Each row comes from the steps of one walk. Every step used is in the known rows, and no mark comes twice. Write the walk behind each row, first mark first.
Known rows
K > C: [  8   6  -5  12  21  -3  -7  -5   5 -15   8  -7   0   3  -5  11 -12  -9
  -3  -6   4]
E > N > F > K: [ 22  37  -3   2  -4   6  11 -20  21 -12  -6  -1  18   6 -17   4   5   4
  -8  39   2]
E > N > H > K > C > Z > F: [ 11 -10 -21  18 -12   2   4 -34   4   2  -1 -22  41  10 -17  -1 -19  12
   0  13  33]
Z > C: [  2  -9   3  -9 -13   5 -13 -15   6  -8 -21   8  -2 -14  17  -6   9  -1
   2  15   4]
H > K > C > Z: [  1 -14 -13  20   9   0 -10 -11   0   7  -3 -12 -16  -4 -10   0 -19  -1
   8 -15  19]
H > K > F > N > C: [ -1   5 -14   3   9   6  -4  -3  13  -9   8  25 -28  32  -3   1 -10  26
 -22  13  -4]
C > Z > F: [ 13  -3  -2  -8 -15  -2   0  -6   3  17   0 -13  37  -1   9   1 -22  -2
   6  -4  21]
K > F > N > H: [ -1  -4 -15  -6  23   4  18  -1  16 -29  21  13 -10  24   5  19 -25  28
 -12  -4  -8]
N > F > K > C: [ 41  26  -7   2  29   5   4  -8  23  -9   0   1 -34   9 -12  16 -21  -9
  -5  10   1]
N > F > K: [ 33  22  -1 -10   7   8  11  -3  18   6  -8   8 -32   6  -8   5 -11   0
  -2  16  -4]
H > K > C > N: [  1  26 -14   4   7   3  -5  -9  13 -13 -16  -7 -31 -13  -7 -10   7   6
   4  13   1]
F > K > C: [ 20  14  -8   3  24   0  -3   5  14 -18  17  -4 -24  -7 -10  23 -46  -6
 -14 -11   7]
C > Z > H > K > F: [  0 -42 -10  -2 -23   3 -12  -5  -7  17   4 -14  11   1   6   2 -34  17
  15 -29  25]
F > K: [ 13   9  -3 -10   3   3   4  10   9  -3   8   3 -23 -11  -4  12 -36   3
 -11  -5   2]
H > K > F > N > C > Z: [ -7  -8 -20   7  11   7  -1  -8  13   0   1  15 -16  23  -1   4 -38  20
  -7  13   3]
C > N: [ -5  29  -7 -12   0   3   9  -3  13  -9 -21  -4  -4 -19   5  -6   0   2
  11  27 -10]
N > C: [  4  -3  -6  -2   6   4   3  -6  -1  14 -16  11 -10  13  -5  -3 -21  -8
   0  33  -6]
H > K: [ -1  -8  -1   6 -15   3  -7  -1  -4  11  -4   4 -27   3  -7 -14  21  12
  -3  -9   6]
C > Z > H > K: [ -5 -59 -12  -3 -30   5 -13  -3 -14  16 -14 -10 -12  -8   6 -14 -44   9
  19  -7  20]

Write each row's walk
[ 19  15 -14  -6 -17   5   8 -18  14  13  -6  -7  56   0 -10   9 -64  -4
  -9  47  22]
E > N > C > Z > F > K
[  4  -4 -10 -10  -5   0   1   1  15 -13  11   0  21   8  16   3 -35  10
  -6   7  11]
C > Z > F > N
[ -9 -43 -18  -4 -13   4 -12   2   5 -17  14  -1  -4  10  13   4 -49  30
   0 -19  15]
C > Z > H > K > F > N
[ 15 -18 -25  -2  23   1  10  -9  18 -24  12  -3   3  19   7  16 -67   8
  -4   9  12]
K > C > Z > F > N > H
[ 15   1 -15   6  25   0   1   0  15  -8   9 -13 -14 -16  -8  26 -75 -12
   0 -12  16]
F > K > C > Z
[  1 -21 -24  11  24   5   3  -5  11 -33   7  14 -61  22  -8   0 -25  23
 -14   4  -2]
F > N > H > K > C
[  5 -46 -16  -2 -17   7 -10 -11  -8  29 -12  -4   2  12   1  -1 -60   8
  15   5  18]
N > C > Z > H > K > F
[  1 -35 -18  -8  -9   8 -12   0   3 -14   6  19 -24  31   9  -2 -42  26
 -14  15   0]
Z > H > K > F > N > C
[  0  12 -13  -2  23   3   3  -2  17 -21  12  21   0  30   5  14 -28  12
 -18  21 -11]
K > F > N > C
[ -2   1 -18 -12  -7  11  18 -10   6   7 -31   3 -48  -9  -4 -18   2  21
  13  30  -8]
C > N > H > K
[ 26   4  -5 -18 -12   1   5   4  12  16   8 -10  14 -12   4  14 -54   1
  -4 -10  23]
C > Z > F > K
[-13  -2 -16  16  -2   4   6 -28   3   8 -22  -7  52   2 -13  -2 -34 -10
   9  57   8]
E > N > C > Z
[ 30  41  -4 -32  -5  17   6 -21  37 -12 -49  11 -40 -25  14  -7   1   1
  10  59 -10]
Z > C > N > F > K
[ -1 -17 -13   3   9   5   6 -11   0  24 -24   1   1   3  -1  -1 -48 -14
  15  32   2]
N > C > Z
[  7 -30  -4  -6 -26   2 -16   0  -8   4  12  -5  -1   9   4  -1  -8  22
   1 -31  17]
Z > H > K > F
[ 22  47 -11  -1  26   5   9 -22  27 -15 -28  -7 -14   0  -1  -2  12  -9
  16  44 -11]
K > C > N > F
[ 10  -6 -16   8   2   0 -12  -5  15 -19  14  -3  -5  13   3   1 -27  15
 -13  -8  22]
H > K > C > Z > F > N
[ -5   8  -7   5   3   2  -6   3  13 -24  24  13 -17  19   0   4  11  34
 -21 -20   2]
H > K > F > N
[ -2  -7 -14 -20 -20  16   5 -24  13  -2 -51  11 -52 -23  12 -24  13  20
  15  44  -3]
Z > C > N > H > K
